What can hang from each mark
q_912: q_265 q_733 q_947
q_265: q_912
q_530: q_733
q_86: q_99 q_530 q_733
q_99: q_86 q_912
q_610: q_99 q_733

Each row was made from one small tree. The marks that hang from a mark follow it in brackets, in the order of their numbers. Every link used is in the known rows. Write each row's tree.
Known rows
q_610[q_99 q_733]: [ -3.5  38.9  -5.9   5.5  58.9  -6.1 -11.6  -5.3  14.0   1.9  -6.9   7.1
  -1.7  11.4  10.9  26.5  26.7  14.7]
q_99[q_86]: [  3.6   3.4 -10.5   9.3 -33.7   1.7   9.2  -2.5   9.7   9.4  -6.6 -11.1
   2.0   3.2  -2.0   2.0   1.7  -7.1]
q_99[q_86[q_530 q_733] q_912[q_265]]: [-19.7 -53.8  14.5 -13.9 -22.0  -1.4   2.2  -1.1   0.8  17.2   2.9  -7.3
  -5.1   1.9 -10.8  -5.4 -15.6  31.2]
q_86[q_530]: [ -6.6   0.0  -0.7   4.9 -27.1   4.5   1.6  -6.9 -14.7  13.9  -9.9  12.0
  10.1   0.2  -1.9  12.7  19.1  -0.6]
q_86[q_99[q_912] q_530 q_733]: [ -9.5  -2.8  -4.2 -13.7  12.5  14.4   5.5  -4.1   1.7   6.5   2.4 -14.8
   5.3   4.1 -23.0  -2.6   9.1   1.8]
q_265[q_912[q_733 q_947]]: [ 22.9  53.5   2.1  19.6  -9.3  21.7 -18.5   5.3 -28.4   1.3  -0.3  17.4
   4.6 -18.4  22.6  11.5  22.9  -0.4]
q_86[q_733]: [  0.9  -3.2  -2.6   7.5 -20.9  19.4  -8.0 -12.5  -3.9  12.9  -2.6   2.5
   4.3   7.8  -4.5  20.2  30.1  26.0]
q_265[q_912]: [  9.6  49.8  -7.9  16.3 -19.8  18.5 -14.5  -3.2 -12.7   7.2  -6.5  -2.1
   9.1  -3.4   7.1  18.0  33.2  14.2]
q_86[q_99[q_912[q_265]] q_530[q_733]]: [ -3.5 -23.1   8.5  -2.7  24.4  -3.6   0.7  -0.4 -18.0  -9.7   1.6   1.2
   4.7   0.6 -20.9   3.4  -0.5  -7.5]
q_86[q_99 q_733]: [  0.8   7.5 -10.9   1.5  24.0  26.3   0.8  -6.4  18.1   8.0   0.9  -4.1
   4.9  11.3 -12.9  22.8  34.6   0.4]
q_99[q_912[q_265 q_733]]: [ -1.2 -38.8  18.3   4.7  24.0   8.6  -5.9  -2.7  -4.0 -12.2   3.9   5.3
  -4.2  -4.6   0.4  20.8  -3.8 -10.1]
q_99[q_86 q_912[q_265]]: [ -3.3 -34.5   4.8   0.3 -29.9  -6.3   7.2  -0.3  16.1  -2.6   1.2 -15.1
  -4.8   1.4  -0.6  -5.3 -19.5   6.2]
q_912[q_947]: [ 20.0  18.0  -7.0  15.1 -69.1   6.6  -2.1  -2.6  -6.0   0.0  -3.1  17.3
   8.4  -2.9  18.7  -1.4  17.9   5.1]
q_610[q_99]: [  3.3  31.6 -19.7   4.6   7.7   0.7  -3.6  -5.2   2.9  -3.2  -3.6   9.2
   2.8  11.0   3.8   4.7  19.2  -8.2]
q_86[q_99 q_530]: [ -6.9  12.3  -8.0  -0.9  18.8  11.3   9.8  -1.9   8.4   8.2  -6.3   3.6
  10.2   4.0 -12.6  12.6  24.8 -27.5]
q_610[q_99[q_86[q_530]] q_733]: [-17.9  29.7  -3.9  -5.5  55.0 -20.1   0.5   3.1  13.2  19.1  -9.2   1.3
  -4.8   6.7   2.6   8.9   1.6   8.4]
q_610[q_99[q_86[q_530] q_912] q_733]: [-15.7  24.4  -4.0 -11.8  36.1 -26.3   3.5   3.3   8.8   8.8  -5.6 -17.7
  -6.8   3.5  -1.3 -11.9 -20.1  11.5]
q_86[q_99[q_912[q_947]] q_530[q_733]]: [ 18.7  22.8  -7.2   1.9 -34.3  -6.7   4.5   3.7 -33.4 -10.6   0.8   1.1
  10.1  -9.1  -8.2 -27.6  -5.7 -13.0]
q_912[q_265 q_733 q_947]: [ 10.4 -24.1  18.6  13.5  -0.8  11.6 -10.0   1.2  -5.0  -4.4   4.3  35.3
  -1.4  -7.6  23.5  22.7  15.5  -5.4]

Which tree is each row?
[  4.7  -2.3  -2.5   1.9 -40.6 -18.5   5.7  -0.7 -39.3   4.0  -6.2 -17.7
   3.2  -7.2 -19.5 -26.9 -29.4   2.8]
q_99[q_86[q_530[q_733]] q_912]
[ -7.6 -46.3   9.7  -5.1 -25.1   3.6   0.3  -3.0  13.3   7.0   5.6 -13.5
  -7.7   5.2  -6.2  -2.8 -13.0  31.6]
q_99[q_86[q_733] q_912[q_265]]
[  5.9 -34.8   8.2  -3.1 -66.2   0.3  -1.6   2.6   9.5   4.4   9.0  -1.7
  -6.7  -2.0  10.7 -19.1 -16.1  35.7]
q_99[q_86[q_733] q_912[q_265 q_947]]
[  7.2   2.2  -5.6  -2.8 -87.3 -13.6  13.1   5.5 -12.0   5.6  -2.9  -6.7
   3.5 -11.2   7.4 -40.8 -29.8   0.0]
q_99[q_86[q_530] q_912[q_947]]
[ 17.9  32.0 -10.2   0.9   1.8  -2.3  -4.9   3.9 -14.4 -19.9   6.5   9.2
  -3.6  -7.7  14.7 -21.8 -14.9 -22.4]
q_610[q_99[q_912[q_733 q_947]]]
[ 13.0 -29.2  18.0   7.5 -14.4   4.9  -7.4   2.4  -8.8 -14.7   7.6  16.6
  -3.5 -11.9  17.7   2.0  -8.8  -4.3]
q_99[q_912[q_265 q_733 q_947]]
[ -9.6  -0.4   8.4  -3.3  58.0 -13.7 -13.7  -1.4  19.9 -10.4   1.5   3.5
  -8.0   9.9   9.9  18.1   5.2  28.8]
q_610[q_99[q_912[q_265]] q_733]
[  5.0  21.8  -8.9  -1.7  42.4   0.9  -4.0  -1.0 -10.3 -18.0   2.9  -3.3
  -4.9  -0.2  -3.7  -4.0 -10.2 -27.4]
q_610[q_99[q_912[q_733]]]
[ -5.9 -17.0   2.5  -8.4  50.1  -7.7   0.9   6.4  12.3 -11.7   7.7  -5.4
 -15.0   1.3  -1.1  -4.7 -30.0 -22.6]
q_610[q_99[q_86 q_912[q_265 q_733]]]
[ -5.9   0.3   1.0  -7.5  55.4  10.8   9.6   2.6  -4.9  -6.4   0.4 -11.0
   2.6  -6.5 -19.2   4.5  -3.3 -45.5]
q_86[q_99[q_912[q_733]] q_530]
[ -5.8  36.5  -9.8   2.6  47.7 -14.6  -1.4   0.5  26.5   9.3  -6.4  -7.7
  -7.3  10.2   7.6  12.3   4.5  10.3]
q_610[q_99[q_86] q_733]
[  3.1  16.6  -5.5   5.9  23.5   3.4   2.8  -3.4 -24.1   3.0  -6.5   7.0
  11.0   2.2 -20.9  11.8  19.6 -20.2]
q_86[q_99 q_530[q_733]]
[ -0.8 -18.4   0.5  -1.9  16.1   8.4   5.9  -0.2  27.6 -14.3   5.0  -8.6
   1.4   6.5  -7.5   9.6   7.5 -15.7]
q_86[q_99[q_912[q_265]]]
[ -0.5 -17.4   6.7  -8.1 -18.2   0.3   7.1   7.1  10.5  -7.1   5.4  12.9
   5.1  -3.9   6.3 -11.8  -0.9  -9.9]
q_86[q_99[q_912[q_265 q_947]] q_530]
[  6.3  -5.6   6.2  -2.3 -37.7  -6.6  10.5   8.5 -20.4   2.9   0.8  -2.0
  -2.5 -19.5   6.0 -29.5 -34.6 -21.1]
q_99[q_86[q_530] q_912[q_733 q_947]]
[ -3.6  -6.0  -4.5  -4.3  10.6  -6.7  -6.5  -2.3   9.5 -15.5   4.4   3.5
  -4.1  10.0   4.1  -2.4  -2.9   3.6]
q_610[q_99[q_912[q_265]]]
[-18.5 -38.1  10.8 -15.5  27.7  13.5   0.9  -2.1  12.6   5.3   6.1  -1.3
   1.0   6.4 -17.0  10.8  10.3  12.2]
q_86[q_99[q_912[q_265]] q_530 q_733]
[-15.2 -44.9  11.2  -7.7 -33.3 -11.1   8.9   2.3   3.5   7.4  -1.4  -6.4
  -1.9  -1.6  -4.3 -10.3 -22.7   3.8]
q_99[q_86[q_530] q_912[q_265]]
[  9.6  41.2 -11.2  -1.9  -6.0 -25.1   0.1   7.3  17.4  -5.3   0.7  -9.7
  -8.0   0.4  20.6 -26.9 -21.5  16.3]
q_610[q_99[q_86 q_912[q_947]] q_733]
